Known rows, with every step that occurs
E M L K: [-0.47  2.88  3.54 -4.66  2.12  2.80  1.77  2.33 -3.01  1.83 -3.51 -1.95
 -0.38  1.92 -0.43  0.27  4.88  1.99 -0.28  1.24]
V R F M: [-1.65 -2.62 -0.29 -0.35 -1.88 -0.37 -2.71  4.35  1.48 -1.46  0.18  1.09
 -1.02 -4.27 -0.12  1.56  1.13  2.14 -0.64  0.00]
V R F: [-0.76 -2.67 -1.25 -2.77 -0.34  1.32 -2.79  2.40 -0.39 -0.28  0.67 -2.96
 -2.77 -4.22 -1.48  1.78  0.00  1.31  0.18  2.01]
E M V: [-2.56  0.40 -0.19 -1.84  0.54 -0.11  4.31  1.78 -2.37  3.09  3.52 -0.07
  4.62  2.71 -1.26 -2.78  2.46  1.13  0.04  0.04]
V R F M L K: [ 1.36 -1.23  4.00 -0.66 -0.02  1.66 -4.37  3.48  0.34 -1.44 -5.55  1.40
 -2.26 -3.00  0.57  2.58  3.78  2.60 -0.77  1.71]
R V: [-1.19  3.40 -1.77  0.58 -1.57 -0.55  0.72 -3.31  0.20 -0.49  3.56 -0.61
  2.07  2.76  1.49  0.14 -2.66 -0.52  2.15 -2.53]
V M F: [ 2.34 -0.15 -1.92  0.72  0.20  0.40  1.26 -1.37 -0.06 -0.01  2.05  0.53
 -1.52  1.50 -1.52 -0.75 -6.41  0.07  1.44 -2.02]
E M V R: [-0.68 -3.26 -1.90 -1.72  1.93  0.41  5.28  2.17 -5.72  4.07  2.22 -2.06
  2.77  0.47 -0.98 -1.91  5.00  2.86  2.70  1.90]
L R F M: [-0.21 -1.75  1.16 -0.03 -3.34 -1.35 -3.14  2.01  4.48 -1.23 -0.88  3.25
 -0.79 -5.21  0.20  0.44 -0.32 -1.06 -3.18 -1.20]
L K: [-0.12  2.69  0.33 -2.81 -1.42  1.00  1.39  0.56  0.84  1.39 -0.10 -0.04
  0.06  1.66  1.24 -0.12 -0.05 -0.75 -0.12 -1.24]
E M F: [-0.36  0.58  1.93 -3.38  0.55  2.55  1.13  1.07 -0.62  0.60  0.71 -3.68
 -0.01  1.10 -2.04 -2.52 -2.22  0.64 -0.12 -1.29]
M L K: [ 0.90  3.62  3.90 -3.18  0.56  1.48 -0.90  0.61 -1.02  0.95 -1.81  0.13
  0.06  2.08 -0.07  0.73  0.69 -0.01  0.13 -0.01]
F M L K: [ 0.13  3.33  4.43 -0.84 -0.92 -0.28 -0.89  2.29  0.77 -0.53 -2.04  4.47
  2.01  0.98  0.91  0.80  2.04  1.01 -0.61 -1.95]
E M L R V: [ 0.97  1.53  2.34 -0.82  1.58  1.22  2.14 -3.23 -3.88  0.94 -2.23 -2.38
  0.33  0.47  0.47  0.46  3.81  0.38  2.03  0.73]
E M V R F: [-1.43 -4.48 -1.40 -1.90  1.82  1.66  0.49  2.95 -3.08  1.97  0.62 -3.42
  0.67 -1.61 -1.96 -0.85  4.39  2.56 -0.20  3.80]
F M: [-2.21  1.63  0.69 -0.41 -3.13 -2.62  0.74  2.97  1.85 -0.82  3.65  3.72
  3.45 -0.24  0.52 -0.13 -0.34  0.86 -0.51 -4.23]
F R L K: [-1.59 -0.21 -0.53 -0.02 -0.24 -1.77 -0.34 -0.11  4.22 -0.67 -4.33 -0.38
 -1.26 -0.08  2.77 -1.04  2.35 -3.68 -3.08  2.07]
F R V M L K: [ 2.29  3.18 -1.00  6.42  0.90  1.51  2.05 -3.34 -0.31  0.37 -2.35  1.26
 -0.66  2.71  3.92  1.34  1.03 -1.98  0.10  0.83]
E M: [-3.17  0.95 -0.30 -3.93 -0.05  0.64  3.38  2.85 -1.78  1.10  2.20 -2.62
  1.41  0.70 -0.70 -1.03  2.54  1.53 -0.27 -0.61]
M F R L K: [ 1.22 -0.65  1.34  0.86  0.16  0.15 -2.67 -1.88  5.33 -0.79 -6.00 -1.63
 -2.62  0.61  1.68 -2.67 -2.04 -4.93 -2.53  1.68]
V R: [-0.05 -1.48 -1.59 -2.51 -0.28  0.23  1.91  1.60 -2.99  1.70  2.57 -1.74
 -0.26 -1.93 -0.21  0.69  0.63  1.64  3.24 -0.29]

Rows
[ 2.58 -1.88  0.10 -0.17  1.37 -0.26 -2.37 -0.60 -1.00 -0.34 -2.35  1.07
 -4.25 -3.51 -2.31  2.73 -0.33  0.38 -1.08  2.46] => V M L R F
[-1.94  2.00  3.36 -4.27  1.85  1.10  1.12  2.88 -3.90  1.14  0.49 -2.37
  1.29  0.89 -2.20  0.17  3.77  2.53 -0.04  0.29] => E M L
[-2.27 -0.11  0.80  1.54 -2.10 -2.28 -3.60  2.52  3.55 -1.25  3.11  4.73
  4.38 -0.05 -1.25 -1.02 -0.71 -0.10 -3.26 -1.17] => R F M V
[ 0.76 -3.08 -3.38  3.86  1.19 -2.50 -0.61 -2.41  2.86 -2.00 -1.95  0.00
 -2.82  0.00 -0.45 -1.21 -3.46 -3.04 -1.25  1.37] => V M F R L
[-3.09  0.37  1.04 -0.67 -3.08 -1.34 -4.16  3.65  4.50 -2.75  1.58  2.44
  1.09 -1.80 -0.80  0.56 -0.95  0.30 -3.07 -1.98] => R F M
[ 1.80  1.80 -0.07 -0.39  1.46  0.69  1.83 -0.49 -2.40  0.61 -2.01  1.98
 -1.71  2.27  0.37  1.98  0.64  1.46  1.21  0.21] => V M L K
[-1.59 -4.80 -2.64  1.04  0.16 -5.41  0.29 -0.08 -1.01 -1.13 -0.13  4.33
  3.11 -0.26  0.33 -0.66  3.81  1.93  2.47  1.15] => F M V R L
[-0.08  1.45 -5.84  3.16 -0.53 -1.44  3.39 -4.18 -1.08 -1.25  3.55  1.25
  0.50  3.30  1.77  1.44 -2.50  0.56  2.98 -1.95] => R V M
[-0.26  1.88  0.76  3.18  0.15  3.27  1.05 -1.85  1.46  0.34  0.23 -4.67
  1.01  1.68  2.01 -3.00 -1.79 -3.46 -1.15 -0.90] => E M F R V
[-2.58 -0.83 -1.39  0.35 -0.20 -3.70 -1.14  0.42  3.15 -1.21 -0.18 -0.53
  0.16 -0.86  0.48 -0.99  1.23 -2.90 -2.59  1.08] => F R L
[ 2.16 -0.58 -1.67  4.02 -0.60  0.54  1.65 -0.18  1.88  0.93  1.75  0.37
 -1.02 -0.20  0.10 -1.87 -5.27 -2.71 -1.31 -1.43] => V M F R
[-2.15 -5.59 -3.04 -2.37  3.52 -2.58  3.45 -0.15 -4.43  1.02 -1.63 -2.12
  1.11  0.74 -1.36 -1.48  6.53  2.82  2.86  4.67] => E M V R L
[-2.08  1.46  4.62 -0.76 -0.94 -1.07 -6.14  3.78  2.12 -3.27  0.17  2.75
  1.18 -2.00 -1.81  1.87  0.24  1.27 -3.09 -0.91] => R F M L
[ 0.70  2.46 -1.93  2.54  1.50 -0.86  1.39 -4.14 -3.31 -1.53  1.85  1.36
  0.50  3.60  0.36  2.64 -1.35  1.55  3.37 -1.12] => R V M L
[ 2.29  1.37 -3.51  3.64  0.20  0.50  1.07 -5.91  0.15 -1.72  1.83  0.26
 -1.05  3.99  0.63 -0.22 -7.16 -0.44  3.43 -2.23] => R V M F
[ 5.32 -0.85 -3.28  4.05  0.01  0.71  2.14 -7.70 -0.13 -0.19 -0.82  0.79
 -2.67  0.85  0.92 -0.33 -6.73 -1.91  3.72 -1.62] => L R V M F
[ 2.40 -0.49 -5.50  3.53 -0.93 -1.61  4.27 -5.77 -1.10  0.27  0.95  1.75
 -1.25  0.24  2.41  1.23 -1.47 -0.67  3.48 -1.20] => L R V M
[-0.14 -3.28 -1.36 -0.61  0.16 -0.10 -2.16  1.42 -1.36  1.66  2.20 -0.65
  0.91 -1.76 -1.65 -0.16  0.32  0.84  0.34  2.17] => M V R F
[-0.90 -1.71  3.26 -0.83  0.10 -0.36 -4.95  4.04 -1.11 -1.83 -0.96  1.08
 -0.83 -3.91 -1.83  2.62  2.65  2.89 -0.57  0.78] => V R F M L
[ 2.31  3.30 -1.58  2.83  1.73  1.13  1.67 -4.67 -2.39 -0.86 -2.17  1.72
 -1.07  4.88  2.49  2.70  0.01  0.94  3.11  0.21] => R V M L K
[ 1.25  2.56  0.73  4.84 -1.53  1.70 -1.50 -3.58  3.08  0.04  2.11 -2.13
  1.26  1.38  2.23 -2.31 -5.98 -4.85 -0.84 -2.38] => M F R V
[ 1.53 -0.12  4.21 -2.89  0.35  0.75 -5.12  0.31  0.04 -0.04 -1.78 -0.60
 -2.39 -4.15 -2.76  1.69 -0.19 -1.19 -1.99  1.58] => M L R F
[ 0.80 -1.43  0.62 -2.59 -1.68  0.41 -2.77  0.34  2.51  0.22 -0.42 -0.91
 -2.79 -4.43 -1.23  0.56 -1.51 -1.97 -2.26  0.56] => L R F
[-0.22  0.20  2.33  0.31  0.26  2.76  1.62  2.37  1.42  2.00  0.32 -4.26
  0.55 -0.77 -0.47 -3.89 -1.12 -2.59 -3.20 -0.40] => E M F R
